What can hang from each mark:
J742: J228
J463: J299 J964
J290: J406 J965
J965: J219 J228 J290
J228: J742 J965
J502: J228
J299: J406 J463
J219: J463
J923: J228

Known rows, with every way that one mark hangs from another:
J742{J228{J965{J219 J290{J406}}}}: 20,6,-7,-11,5,-8,7,-13,2,-1,-8,-8,0,4,24,-8,-2,9,12,-15,13,0,3
J502{J228{J742 J965{J219 J290}}}: 25,11,-3,-13,9,-2,3,-1,6,7,-16,-4,-22,-2,17,-6,2,13,18,-11,14,4,4
J228{J742 J965{J219{J463}}}: 24,3,-7,0,4,12,5,-16,5,-10,-3,3,-2,-16,29,5,-2,16,4,-5,11,5,5
J923{J228{J742}}: 9,1,0,-3,9,8,7,-2,13,10,9,-16,16,-15,2,-6,2,17,3,-6,-5,7,7
J290{J406 J965{J219}}: 17,-14,-8,1,-6,0,1,1,-14,-5,-4,1,1,3,28,13,18,-1,5,-17,30,-1,-2
J502{J228{J742 J965{J219{J463}}}}: 24,4,-4,-10,7,3,5,-7,5,-4,-12,-4,-16,-13,18,-3,5,9,9,-8,10,5,7
J923{J228{J742 J965{J219 J290}}}: 23,12,-1,-7,10,3,10,-5,12,6,-6,-11,1,-6,15,-9,-6,21,17,-14,6,5,9
J290{J965}: -2,-14,-13,-6,-8,3,-1,-11,-3,4,-5,-6,7,-4,5,-4,3,2,4,-11,17,4,-3
J923{J228}: 4,-2,-1,-5,9,3,7,-4,12,8,3,-18,14,-7,-3,-11,0,9,4,-7,3,4,10
J965{J219 J228 J290}: -2,17,-2,7,11,-2,9,-5,-4,12,-14,14,-14,10,21,-4,7,28,12,-1,22,0,10
J923{J228{J742 J965{J219{J463}}}}: 22,4,-1,-4,9,8,12,-10,11,-5,-2,-11,8,-17,16,-6,-3,17,9,-12,3,6,13
J299{J463}: -2,-6,-15,-2,6,-8,0,-20,9,3,0,-12,18,3,3,0,6,-4,1,0,2,4,1
J923{J228{J742 J965{J290}}}: 18,7,-6,-8,6,4,8,-7,17,5,-5,-18,6,-7,2,-14,-6,20,12,-11,1,8,9
J742{J228{J965}}: 9,-1,-8,-16,2,-5,6,-24,10,-1,-4,-12,10,-7,8,-16,-11,7,9,-10,4,0,3
J742{J228}: -1,-2,-6,-10,5,-2,4,-15,7,7,6,-12,15,-8,8,-10,-1,8,1,-5,-1,3,0
J290{J406 J965{J219{J463{J299}} J228}}: 6,-11,-11,5,-6,-3,11,-4,-17,-12,-7,9,4,0,27,6,28,7,-5,-11,25,-3,12
J219{J463{J299{J406} J964}}: -7,-14,-13,21,6,5,4,-11,15,-3,14,-2,-5,-12,12,-2,21,-3,-23,9,-2,2,8
J228{J742 J965{J219{J463{J964}}}}: 23,3,-7,11,3,9,4,-18,12,-12,0,4,-6,-12,30,3,2,18,6,-3,11,6,3
J219{J463{J299 J964}}: -3,-9,-11,22,5,2,3,-12,17,-4,10,-6,8,-5,11,-6,18,4,-21,11,0,3,9
J290{J406 J965}: 10,-21,-15,-2,-11,1,-1,-3,-8,-5,-2,-8,9,1,13,6,18,-3,0,-14,24,2,-3
J965{J219{J463{J964}} J228{J742} J290{J406}}: 9,11,-8,33,7,3,10,-2,-1,-5,-2,12,-12,2,38,7,34,33,-3,2,15,9,9

Rows:
18,2,-11,-7,4,-4,8,-15,1,-6,-8,-10,3,-1,27,-8,4,7,3,-13,9,4,5  J742{J228{J965{J219{J463} J290{J406}}}}
12,3,-5,-12,7,-7,10,-21,6,-5,-3,-5,9,-7,22,-12,-5,5,1,-9,3,-3,10  J742{J228{J965{J219{J463{J299}}}}}
14,2,-12,9,8,0,6,-13,10,-4,-9,3,-22,1,25,-5,4,4,2,-4,17,-1,8  J228{J965{J219{J463{J299{J406} J964}} J290}}
18,4,-4,8,9,2,1,8,-4,7,-5,0,-10,12,31,11,16,9,3,-7,25,1,1  J965{J219 J290{J406}}
12,15,-2,14,8,1,9,4,-7,6,-5,14,-11,7,33,9,21,32,8,-3,20,2,7  J965{J219 J228{J742} J290{J406}}
26,5,-8,-1,4,0,2,-6,3,-4,-15,-2,-12,11,25,1,1,9,13,-11,30,-2,4  J228{J965{J219 J290{J406}}}
14,0,-12,-12,1,-7,5,-15,7,-1,-7,-15,6,2,13,-13,-2,8,7,-12,8,3,2  J742{J228{J965{J290{J406}}}}
20,6,-8,-13,5,-1,1,-3,11,7,-15,-11,-17,-3,4,-11,1,12,13,-8,9,7,4  J502{J228{J742 J965{J290}}}
-3,-9,-6,19,10,-4,2,-7,20,8,17,3,-13,-1,9,-2,14,-1,-10,8,3,-8,4  J463{J299{J406} J964}
23,10,-9,13,6,4,5,-11,13,-4,-3,3,-10,-2,30,-2,4,19,2,-2,8,4,6  J228{J742 J965{J219{J463{J299 J964}} J290}}
-5,6,-3,11,8,5,12,-14,-6,-5,-7,13,-3,-7,24,1,13,22,-1,3,17,3,15  J965{J219{J463} J228}
30,5,-10,4,5,6,7,-3,4,-8,-5,0,-6,-2,33,7,10,14,-2,-6,12,3,8  J228{J742 J965{J219{J463{J299}} J290{J406}}}
12,2,-7,-12,5,-2,8,-23,4,-7,-5,-7,7,-10,23,-11,-6,7,6,-11,6,1,6  J742{J228{J965{J219{J463}}}}
29,4,-8,-7,7,1,5,1,3,-4,-15,-7,-20,-5,22,0,14,10,7,-11,14,7,7  J502{J228{J742 J965{J219{J463} J290{J406}}}}
22,5,0,5,10,0,12,-11,19,-5,3,-8,7,-12,17,-10,2,16,5,-8,0,1,15  J923{J228{J742 J965{J219{J463{J299 J964}}}}}
23,9,-10,2,4,11,5,-11,5,-4,-8,0,-9,-8,29,1,0,19,5,-6,11,9,4  J228{J742 J965{J219{J463} J290}}
21,5,-10,1,8,9,7,-7,5,-1,-3,4,-17,-11,30,3,3,12,-1,-5,6,3,7  J228{J742 J965{J219{J463{J299{J406}}} J290}}
26,7,-2,-4,5,8,3,-14,8,-3,-3,5,-6,-9,26,5,-8,17,14,-7,15,0,2  J228{J742 J965{J219}}
20,2,-5,-15,4,0,1,-8,12,1,-10,-9,-12,-10,4,-8,0,10,12,-7,9,4,4  J502{J228{J742 J965}}
